Each row was made from one small tree. Brackets hold a mark, then the marks that hang from it, in alphabetical order. Every link used is in the known rows. Write each row's tree.
Known rows:
(midef (vilora (gudop nofez) zozod)): +4.38,-0.06,-1.81,+1.41,-1.34,+0.42,+0.75,-0.99,+0.24,-0.94,-0.55,+0.28,-0.47,-1.54,-1.18,+0.89,+0.04,+1.78,+1.07,+1.24,-4.31,-0.18,+0.71,-0.93,+0.66,-0.93,-0.67
(midef vilora): +0.77,+0.86,-0.58,+4.15,-0.75,+0.38,-0.66,-1.54,+0.75,-0.76,-0.69,+2.73,-1.00,-0.08,-2.82,+0.28,+0.23,-1.97,+0.82,+1.49,+1.56,-0.32,+0.33,-1.04,+0.48,+0.18,-0.95
(gudop (nofez niba)): +1.53,+0.02,-0.37,+5.45,-1.51,+0.48,-0.54,-0.19,+1.81,-0.55,-0.29,+2.30,-2.12,-0.94,-1.63,+0.64,+1.09,-0.30,-0.23,-0.76,+0.65,+0.39,+0.61,-1.99,-0.71,-0.12,-3.10
(vilora (tude (vupi zozod))): -0.06,+0.11,-0.57,+1.96,+0.10,+0.52,-1.50,-0.33,+0.12,+0.55,-1.46,+1.79,-2.45,+0.47,-0.37,-0.03,+2.48,-3.37,+0.10,+1.82,+4.66,+0.02,+0.62,-0.17,-0.86,+1.17,-0.83
(vilora gudop midef): +2.27,-0.06,-1.90,+3.17,+1.56,+0.45,+0.83,-1.77,-0.02,+0.26,-0.70,+1.79,+0.10,-1.60,+0.50,-0.24,+0.16,+0.72,-0.10,-0.24,-0.68,-1.16,+0.04,-1.18,-2.14,-0.33,-2.49
(vilora (gudop (nofez niba)) (tude vupi)): +0.74,-0.38,-1.74,+2.40,-1.72,+0.71,+1.56,+0.33,+1.39,+0.70,-0.48,+0.18,-1.22,-1.90,+0.70,+0.39,+1.94,-0.13,+1.13,-1.13,+0.88,+1.21,+0.74,-0.32,-2.09,-0.09,-1.90
(vilora tude): -0.05,+0.48,-0.93,+2.51,-1.17,+0.20,-0.35,-0.42,-0.27,+0.16,-1.37,+2.08,-0.86,-0.27,-0.46,-0.34,+1.40,-0.87,+0.53,+0.11,+3.26,+0.19,+0.48,+0.13,-1.39,+0.54,-2.41
(vilora gudop tude (zozod vupi)): +2.63,+0.28,-2.10,-3.25,-2.59,-0.26,+0.72,-0.57,-0.72,+2.03,-1.13,-0.47,+0.38,+0.14,+1.47,-0.70,+0.65,+2.40,+0.05,-0.76,+0.65,+0.70,+0.81,+0.96,-0.35,+1.83,-1.08
(nofez gudop): +0.58,+1.02,-0.01,+4.36,-0.31,+0.15,+0.95,-1.26,+1.21,+0.63,-0.65,+2.10,-2.00,-0.40,-1.53,-0.05,+0.93,-0.11,-0.01,-0.18,+1.56,+0.08,+0.07,-0.39,-0.82,+0.54,-3.63
(nofez (gudop (vilora midef)) niba): +0.44,+1.32,-0.25,+2.56,+1.50,+0.86,+2.24,-0.86,+2.13,+0.38,-0.32,+1.69,-1.15,-1.45,-0.38,-0.06,+0.58,-0.59,+0.22,-1.95,-2.46,+0.70,-0.19,-1.79,-1.03,+1.94,-6.37
(nofez (gudop (vilora tude)) niba): -0.63,+1.79,-0.31,+0.42,-1.31,+0.57,+2.37,+0.42,+1.64,+0.71,-0.56,+0.98,-0.87,-1.30,-0.30,-0.25,+1.38,-0.74,+1.05,-2.09,+0.03,+2.04,+0.19,-0.01,-0.67,+2.44,-6.74
(vilora midef): +1.01,+0.06,-0.81,+4.64,+1.84,+0.52,-0.54,-1.77,+0.19,-0.24,-1.10,+2.61,-1.09,-0.45,-0.80,-0.05,+0.60,-0.85,-0.46,+0.23,+0.79,-1.17,+0.08,-1.66,-1.75,+0.15,-2.05
(vilora (gudop (nofez niba)) midef tude zozod): +2.72,-0.17,-2.21,-1.06,-0.24,+0.63,+1.44,-0.02,+0.34,-0.31,-0.95,-0.66,+0.47,-2.50,+2.49,+0.24,+0.96,+2.26,-0.17,-1.31,-4.61,+0.37,+0.52,-0.78,-1.53,+0.36,-3.56
(midef (vilora tude (zozod vupi))): +1.13,+1.21,-1.17,-2.70,-2.46,-0.04,-0.42,-0.73,-0.03,+0.63,-1.38,+0.14,-0.16,+1.32,-0.82,-0.27,+0.33,-0.61,+0.13,+1.09,+0.91,+0.81,+0.85,+0.53,+1.27,+2.23,+0.28
(vilora (gudop nofez) tude zozod): +3.49,-0.37,-2.05,+0.04,-1.75,+0.21,+0.96,-0.05,-0.83,-0.10,-1.18,-0.28,-0.39,-1.79,+0.97,+0.33,+1.19,+2.90,+0.88,-0.24,-2.53,+0.46,+0.85,+0.20,-1.23,-0.60,-2.18
(vupi tude zozod): +2.12,-0.28,-0.15,+4.85,-1.08,+0.23,-2.31,-1.41,+0.29,-0.85,-0.67,+3.02,-2.39,-0.26,-2.09,-0.43,+1.44,-2.10,-0.69,+2.22,+6.35,-0.74,+0.05,-0.92,+0.48,+1.60,-2.14
(tude (vupi zozod)): +0.62,-0.29,-0.25,+3.82,+0.42,+0.55,-2.22,-1.03,+0.64,+0.52,-1.04,+2.55,-3.25,+0.76,-1.67,+0.35,+2.05,-3.04,-0.26,+2.17,+4.00,-0.71,+0.49,-1.07,-0.24,+0.85,-0.46
(midef (vilora gudop (tude vupi))): -0.12,+0.46,-1.92,+0.73,-0.94,+0.57,+1.45,-0.88,+0.39,+0.24,-0.82,+0.62,-0.03,-0.98,-0.58,-0.04,+1.06,-1.69,+2.14,+1.19,+1.98,+0.51,+0.51,+0.70,-0.76,+0.23,+0.27
(vupi tude): +1.07,-0.49,-0.34,+5.05,-2.51,+0.16,-1.26,-1.70,+0.26,-0.59,-0.59,+2.76,-1.88,-0.32,-2.57,-0.51,+1.16,-0.60,+0.29,+0.80,+5.84,-0.23,+0.02,-0.25,-0.20,+1.22,-1.54
(midef (vilora gudop)): +2.01,+0.73,-1.61,+2.69,-0.74,+0.34,+0.90,-1.46,+0.58,-0.45,-0.28,+1.83,+0.11,-1.30,-1.43,+0.13,-0.22,-0.29,+1.22,+0.97,+0.05,-0.44,+0.30,-0.62,-0.06,-0.20,-1.29
(vilora (gudop nofez) midef (tude vupi) zozod): +2.31,-1.01,-2.35,-0.33,+0.73,+0.76,+1.35,-0.71,-0.70,+0.50,-1.48,-1.08,-0.61,-1.77,+1.60,+0.50,+1.82,+1.51,+0.76,+0.15,-3.26,+0.09,+0.67,-0.23,-2.14,-0.60,-0.44
(vilora (gudop nofez) midef tude zozod): +3.54,-0.32,-2.32,+0.34,+0.53,+0.51,+1.41,-0.57,-1.02,-0.45,-1.42,-0.54,+0.33,-2.37,+1.98,+0.24,+0.81,+2.70,+0.03,-0.20,-4.08,-0.17,+0.58,-0.58,-2.02,-0.68,-2.50
(zozod vupi): +1.56,+0.47,-0.68,+3.21,-1.35,-0.11,-0.94,-1.34,+0.57,+1.19,-0.68,+2.19,-1.67,+1.30,-1.66,-0.36,+0.38,-0.60,-0.72,-0.07,+4.23,+0.08,+0.62,-0.84,-0.55,+1.16,-0.73

Which tree is each row?
+5.08,-0.46,-2.10,+0.75,+0.56,+0.20,+0.73,-1.27,-0.11,+0.72,-0.81,-0.33,-0.51,-0.51,+0.85,+0.15,-0.07,+2.79,-0.98,-0.58,-3.30,-0.37,+0.71,-1.41,-1.22,-0.02,-0.73 | (vilora (gudop nofez) midef (zozod vupi))
+3.86,-0.76,-1.75,-0.76,-1.07,-0.03,+0.24,-2.29,-0.35,+0.87,-0.71,+0.08,-0.08,-0.18,+0.37,-0.95,+0.04,+2.16,-0.88,-0.14,+1.54,-0.52,+0.09,+0.04,-0.08,+2.30,-0.31 | (vilora gudop midef (zozod (vupi tude)))
+2.88,-0.12,-1.82,-1.10,-2.78,+0.37,+1.10,+0.46,+0.41,+0.24,-0.70,-0.32,-0.16,-2.10,+1.45,+0.39,+1.22,+2.63,+0.52,-1.28,-3.15,+1.01,+0.76,-0.17,-0.71,+0.38,-3.42 | (vilora (gudop (nofez niba)) tude zozod)
+1.26,+0.43,-1.33,-1.96,+0.01,+0.09,-0.44,-1.06,-0.68,+1.20,-1.84,+0.10,-0.14,+0.94,+1.25,-0.63,+0.71,+0.47,-1.07,-0.19,+0.10,+0.15,+0.61,-0.07,-0.81,+2.11,-1.02 | (vilora midef tude (zozod vupi))
+2.30,+0.39,-1.80,+2.69,+0.33,+0.76,+0.53,+0.01,+0.58,-0.80,-0.91,+0.40,-1.23,-1.45,-0.30,+0.54,+1.43,-2.50,+0.90,+2.74,+1.29,+0.24,+0.82,-0.57,-0.68,-0.75,-0.14 | (midef (vilora (gudop nofez) (tude (vupi zozod))))
+0.89,+0.14,-0.68,+2.66,-0.43,+1.11,-0.41,+1.00,+1.44,-0.01,-0.79,+1.12,-2.74,-0.86,-0.48,+0.75,+2.55,-2.95,+0.75,+0.35,+0.88,+1.53,+0.87,-1.59,-0.77,+1.33,-3.39 | (gudop (nofez niba) (vilora (tude (vupi zozod))))
+0.55,+1.31,+0.06,+2.48,-0.69,+0.60,+1.75,-0.33,+2.29,+0.75,-0.07,+1.90,-1.81,-0.97,-1.46,+0.13,+1.01,-0.28,+0.78,-1.81,-0.99,+1.46,+0.08,-1.09,-0.14,+2.15,-6.14 | (nofez (gudop vilora) niba)
+0.38,-0.33,-1.42,+4.44,+2.14,+1.20,+1.01,-0.40,+0.03,-0.22,-1.33,+0.62,-1.75,-1.10,-0.55,+0.57,+1.90,-1.61,+1.54,-0.10,-0.65,+0.79,+0.64,-1.32,-2.61,-0.29,-1.95 | (gudop nofez (vilora midef (tude vupi)))
+0.18,+1.40,-0.70,-2.91,+0.22,+0.78,+2.39,-0.13,+1.00,+0.63,-1.16,-0.26,-0.17,-1.42,+1.33,-0.12,+1.25,+0.71,+0.38,-1.82,-4.71,+1.38,+0.04,-0.34,-0.49,+3.10,-6.49 | (nofez (gudop (vilora midef tude zozod)) niba)
+2.86,-0.15,-1.50,+3.77,-1.49,+0.42,+0.98,-0.27,+1.64,-0.03,+0.13,+1.55,-1.08,-2.18,-0.29,+0.53,+0.65,+1.28,+0.27,-1.17,-0.96,+0.29,+0.53,-1.68,-1.30,-0.60,-3.50 | (vilora (gudop (nofez niba)))
-0.38,-0.48,-1.19,-1.14,+0.37,+0.66,-0.38,-1.11,-0.65,+0.74,-1.91,+0.20,-1.10,+0.16,+0.75,+0.06,+2.13,-0.65,+0.37,+0.64,-0.42,-0.03,+0.45,+0.18,-1.32,+1.27,-0.17 | (vilora midef (tude vupi) zozod)
+1.76,-0.75,-1.87,-1.61,-2.91,+0.65,+1.14,+0.30,+0.78,+1.00,-0.76,-0.79,-1.13,-1.58,+1.11,+0.61,+2.16,+1.43,+1.06,-0.91,-2.07,+1.31,+0.87,+0.18,-0.80,+0.63,-1.30 | (vilora (gudop (nofez niba)) (tude vupi) zozod)
+0.93,+1.19,-0.94,-1.48,+1.07,+0.65,+2.04,-0.58,-0.30,+0.46,-1.52,-0.14,-0.40,-1.08,+0.84,-0.21,+1.13,+0.95,+0.72,-0.80,-4.16,+0.94,+0.05,+0.00,-1.07,+2.03,-5.20 | (nofez (gudop (vilora midef tude zozod)))
+3.25,+0.38,-2.31,-0.35,-1.95,+0.39,+1.27,-0.25,-0.30,-1.01,-1.02,-0.45,+0.49,-1.81,+0.05,+0.54,+0.50,+1.47,+1.33,+1.05,-3.45,+0.54,+0.79,+0.13,+0.09,-0.65,-1.30 | (midef (vilora (gudop nofez) tude zozod))
+0.24,+0.59,-1.46,+2.60,+1.86,+0.78,+0.66,-0.77,-0.61,-0.26,-1.39,+1.53,-0.12,-1.07,+0.11,-0.26,+0.97,-1.04,+0.98,-0.50,-0.19,+0.30,+0.27,-1.03,-2.12,+1.00,-3.93 | (gudop (vilora midef tude))
+0.95,+0.73,-1.74,+0.50,+0.22,+0.62,+0.15,-0.58,+0.37,-0.07,-1.02,+0.80,-0.60,-0.82,-0.12,-0.04,+1.37,-3.15,+1.00,+2.74,+2.54,+0.04,+0.53,+0.21,-0.27,+0.63,-0.09 | (midef (vilora gudop (tude (vupi zozod))))
+1.74,+0.97,-1.86,+1.94,-1.83,+0.54,+1.96,+0.20,+1.51,-1.12,-0.22,+0.59,+0.42,-2.40,-0.14,+0.33,+0.36,-0.30,+1.00,-0.24,-0.80,+1.08,+0.64,-0.79,-0.53,-0.25,-3.03 | (midef (vilora (gudop (nofez niba)) tude))
-1.82,+1.10,-0.61,+0.42,+1.16,+1.09,+2.86,-0.26,+1.93,+1.07,-0.88,+0.28,-1.21,-1.25,+0.43,-0.11,+1.93,-2.05,+0.97,-1.76,-0.62,+1.71,+0.02,-0.43,-1.65,+2.47,-5.03 | (nofez (gudop (vilora midef (tude vupi))) niba)
+0.74,+0.11,-1.36,-0.86,+0.49,+0.40,-0.38,-0.96,-0.92,+0.08,-1.89,+0.70,-0.18,-0.33,+1.07,-0.21,+1.18,+0.44,-0.28,+0.19,-1.71,-0.36,+0.34,-0.18,-1.08,+1.11,-2.17 | (vilora midef tude zozod)
+1.27,-0.64,-2.28,+3.65,+1.70,+0.83,+1.71,-0.70,-0.02,-0.06,-1.17,+0.06,-0.70,-1.98,+1.13,+0.24,+1.52,-0.06,+0.75,-0.02,-0.10,+0.04,+0.55,-0.57,-3.40,-1.35,-0.90 | (vilora (gudop nofez) midef (tude vupi))
-0.10,-0.55,-0.90,-1.44,-1.99,+0.41,-0.82,-0.69,-0.53,+1.24,-1.65,+0.41,-1.73,+0.50,-0.26,+0.19,+2.43,-0.32,+1.16,+0.66,+1.16,+0.54,+0.73,+0.91,-0.31,+1.36,+0.29 | (vilora (tude vupi) zozod)
+5.00,-0.33,-1.67,+0.98,-3.43,+0.06,+0.44,-1.45,+0.54,-0.56,-0.15,-0.29,-0.63,-0.47,-1.92,-0.05,-0.25,+1.62,+0.26,+1.09,+0.92,+0.41,+0.63,-0.19,+1.50,+0.96,+0.82 | (midef (vilora (gudop nofez) (zozod (vupi tude))))
+1.78,+0.19,-1.38,-0.01,+0.02,+0.99,+0.71,+0.30,+0.31,-0.61,-1.14,+0.11,-0.50,-1.67,+0.90,+0.54,+1.30,+0.74,+0.54,-1.41,-5.15,+1.12,+0.59,-1.57,-1.01,+1.30,-4.81 | (gudop (nofez niba) (vilora midef tude zozod))
+2.08,+0.68,-2.07,-2.57,-1.78,+0.23,+1.11,-0.64,-0.62,-0.20,-1.17,-0.05,+0.99,-1.22,+0.42,-0.06,+0.45,+1.17,+1.43,+0.85,-1.97,+0.27,+0.52,+0.87,+0.55,+0.66,-1.24 | (midef (vilora gudop tude zozod))
+2.08,+0.69,-0.28,-0.09,-1.14,+0.42,+1.20,-0.85,+0.36,+1.04,-0.87,+0.81,-1.73,-0.55,-1.47,+0.38,+1.05,+1.63,+1.05,-0.55,-3.27,+0.79,+0.26,-0.38,+0.47,+1.73,-4.41 | (nofez (gudop (vilora zozod)))
+1.46,-0.05,-1.25,+4.56,+2.91,+1.26,-0.20,+0.09,+0.03,-0.55,-1.48,+0.87,-2.30,-0.91,-0.08,+0.55,+2.18,-3.08,+0.47,+1.48,-0.24,+0.28,+0.67,-1.83,-2.11,+0.23,-2.49 | (gudop nofez (vilora midef (tude (vupi zozod))))
+2.23,-0.05,-2.21,-2.11,+0.52,+0.35,+1.13,-1.01,-1.18,+0.45,-1.51,-0.08,+0.89,-1.64,+2.35,-0.33,+0.82,+2.13,+0.14,-0.29,-2.81,-0.44,+0.26,+0.20,-1.61,+0.64,-2.54 | (vilora gudop midef tude zozod)
-0.73,+0.66,-0.34,-3.53,-2.26,+0.80,+1.92,+0.25,+1.51,+1.78,-0.93,-0.54,-1.89,-0.56,+0.04,+0.20,+2.49,-0.24,+1.64,-1.44,-2.17,+2.38,+0.41,+0.62,+0.26,+3.23,-4.04 | (nofez (gudop (vilora (tude vupi) zozod)) niba)
+1.49,+1.47,-1.00,-2.70,+0.72,+0.33,+2.27,-0.66,-0.07,+1.65,-1.44,-0.86,-0.38,+0.26,+0.93,-0.56,+0.59,+0.88,-0.16,-1.28,-2.37,+1.25,+0.34,+0.10,-0.71,+2.98,-3.93 | (nofez (gudop (vilora midef tude (zozod vupi))))
+2.03,+0.20,-1.73,+2.61,-1.72,+0.43,+1.68,+0.46,+1.00,-0.06,-0.37,+0.78,-0.19,-2.48,+0.92,+0.07,+1.02,+0.90,+0.56,-1.61,-0.32,+1.02,+0.65,-0.69,-1.86,-0.35,-3.91 | (vilora (gudop (nofez niba)) tude)
+3.76,+0.23,-1.59,+0.25,-2.46,+0.49,+0.87,-0.48,+1.45,-0.79,-0.05,+0.30,-0.35,-1.93,-0.74,+0.88,+0.12,+1.52,+0.68,+0.10,-4.92,+0.44,+0.61,-1.32,+1.03,+0.10,-1.96 | (midef (vilora (gudop (nofez niba)) zozod))
+0.97,+0.50,-1.06,+3.34,-1.41,+0.78,+0.68,+0.84,+1.08,-0.29,-0.57,+1.37,-1.31,-1.49,-0.72,+0.43,+1.44,-0.55,+1.29,-1.47,-0.40,+1.70,+0.75,-1.46,-1.30,+0.86,-5.00 | (gudop (nofez niba) (vilora tude))
+2.44,-0.52,-0.52,+0.31,-3.74,-0.22,-1.69,-1.65,-0.04,+0.81,-0.80,+1.06,-1.93,+1.30,-1.87,-0.66,+0.86,+0.86,-0.59,+0.48,+4.55,+0.27,+0.42,+0.27,+1.27,+2.84,+0.21 | (vilora (zozod (vupi tude)))
+3.41,+0.35,-1.75,+4.90,-0.48,+0.47,+1.21,-1.06,+0.84,-1.27,-0.22,+1.43,-0.47,-1.88,-1.78,+0.64,-0.16,+0.22,+1.09,+1.03,-1.46,-0.19,+0.59,-1.43,-0.58,-1.61,-1.29 | (midef (vilora (gudop nofez)))
+4.21,-0.74,-1.21,+2.37,-0.75,+0.51,-0.32,-1.44,-0.19,-0.21,-0.83,+0.22,-1.71,-0.06,-1.63,-0.03,+0.61,+1.22,-0.15,-0.03,-0.82,+0.55,+0.45,-1.48,+0.06,+1.85,-1.35 | (gudop nofez (vilora midef (zozod (vupi tude))))
+3.00,-0.43,-1.09,+0.14,-0.73,+0.40,-0.58,-1.92,-0.35,+0.57,-0.87,+0.61,-1.21,+0.64,-1.34,-0.60,+0.56,+0.65,-0.10,-0.11,+0.92,+0.32,+0.18,-0.73,+0.50,+3.21,-1.44 | (gudop (vilora midef (zozod (vupi tude))))
+4.19,+0.55,-1.78,-0.87,-2.87,+0.19,+0.86,-0.50,+1.83,+0.22,+0.00,-0.36,-0.37,-0.62,-0.60,+0.47,-0.36,+1.41,-0.16,-0.40,-3.10,+0.93,+0.86,-1.09,+1.45,+1.12,-0.77 | (midef (vilora (gudop (nofez niba)) (zozod vupi)))
+3.81,-0.08,-1.67,-1.58,-2.13,-0.22,+0.16,-1.30,-0.10,+2.08,-0.64,+0.35,-0.49,+0.31,+0.22,-0.35,+0.23,+2.52,-0.22,-0.55,-0.24,+0.00,+0.70,+0.02,+0.13,+1.53,-0.48 | (vilora gudop (zozod vupi))
+4.88,+0.29,-1.88,+0.38,-1.98,+0.08,+0.69,-0.97,+0.53,+0.24,-0.42,-0.29,-0.41,-0.21,-1.14,+0.46,-0.48,+1.65,+0.25,+0.76,-2.67,+0.40,+0.92,-0.77,+0.80,+0.04,+0.53 | (midef (vilora (gudop nofez) (zozod vupi)))
+3.97,-0.04,-2.15,-0.86,-2.36,-0.10,+0.88,-0.01,-0.56,+1.22,-1.01,-0.89,-0.24,-0.28,+1.18,-0.05,+0.65,+3.00,+0.02,-0.68,-1.00,+0.89,+1.07,+0.25,-0.80,+0.39,-1.12 | (vilora (gudop nofez) tude (zozod vupi))
+3.70,+0.63,-1.73,-2.06,-2.16,-0.07,+0.45,-1.48,+0.37,+1.04,-0.51,+0.25,+0.08,+0.42,-0.78,-0.14,-0.46,+1.24,+0.23,+0.74,-1.02,+0.00,+0.68,-0.08,+1.33,+1.46,+0.42 | (midef (vilora gudop (zozod vupi)))
-0.21,+1.19,-0.56,+1.43,+3.43,+1.05,+1.43,-0.42,+0.63,+0.59,-1.46,+0.61,-1.94,-0.71,+0.51,-0.07,+2.14,-2.95,+0.34,+0.98,+0.48,+0.64,+0.10,-0.67,-1.52,+1.78,-4.22 | (nofez (gudop (vilora midef (tude (vupi zozod)))))
+3.78,+0.04,-1.60,-1.24,-3.89,-0.11,+0.17,-2.06,+0.31,+0.34,-0.29,+0.20,-0.03,+0.04,-1.77,-0.61,-0.24,+1.06,+0.30,+1.12,+2.42,+0.25,+0.35,+0.69,+1.96,+2.33,+0.83 | (midef (vilora gudop (zozod (vupi tude))))
+3.28,-0.44,-1.88,-0.46,+0.89,+0.38,+0.45,-1.75,-0.60,+0.48,-0.99,+0.70,+0.11,-1.44,+0.96,-0.02,+0.33,+2.46,-0.12,-0.05,-3.51,-1.16,+0.20,-0.80,-0.97,+0.39,-1.88 | (vilora gudop midef zozod)
+1.43,+0.26,-1.20,-1.56,-1.73,+0.48,-0.22,-0.13,-1.10,+0.54,-1.43,+0.75,-0.64,-0.32,-0.41,+0.08,+1.53,+0.91,+1.61,-0.24,-1.65,+1.00,+0.67,+0.22,-0.08,+1.85,-3.16 | (gudop (vilora tude zozod))
+2.55,-0.11,-1.27,+0.86,-1.60,+0.55,+0.13,+0.29,-0.92,-0.19,-1.30,+0.30,-1.28,-0.98,-0.74,+0.60,+1.50,+1.47,+1.59,-0.21,-3.25,+1.23,+0.92,-0.52,-0.65,+0.41,-3.18 | (gudop nofez (vilora tude zozod))
+2.44,+0.00,-2.01,+3.57,-1.13,+0.29,+1.49,-0.03,-0.32,-0.26,-0.85,+0.72,-0.35,-2.20,+0.43,+0.12,+0.96,+1.18,+0.89,-0.36,+0.22,+0.38,+0.72,-0.38,-2.38,-1.24,-2.67 | (vilora (gudop nofez) tude)
+0.91,+0.48,-1.33,+3.52,+1.10,+1.06,+1.17,+0.29,+0.91,-0.84,-0.85,+1.09,-0.60,-2.04,+0.33,+0.32,+1.09,-0.71,+0.57,-1.58,-2.24,+1.05,+0.47,-2.09,-2.07,+0.62,-5.34 | (gudop (nofez niba) (vilora midef tude))
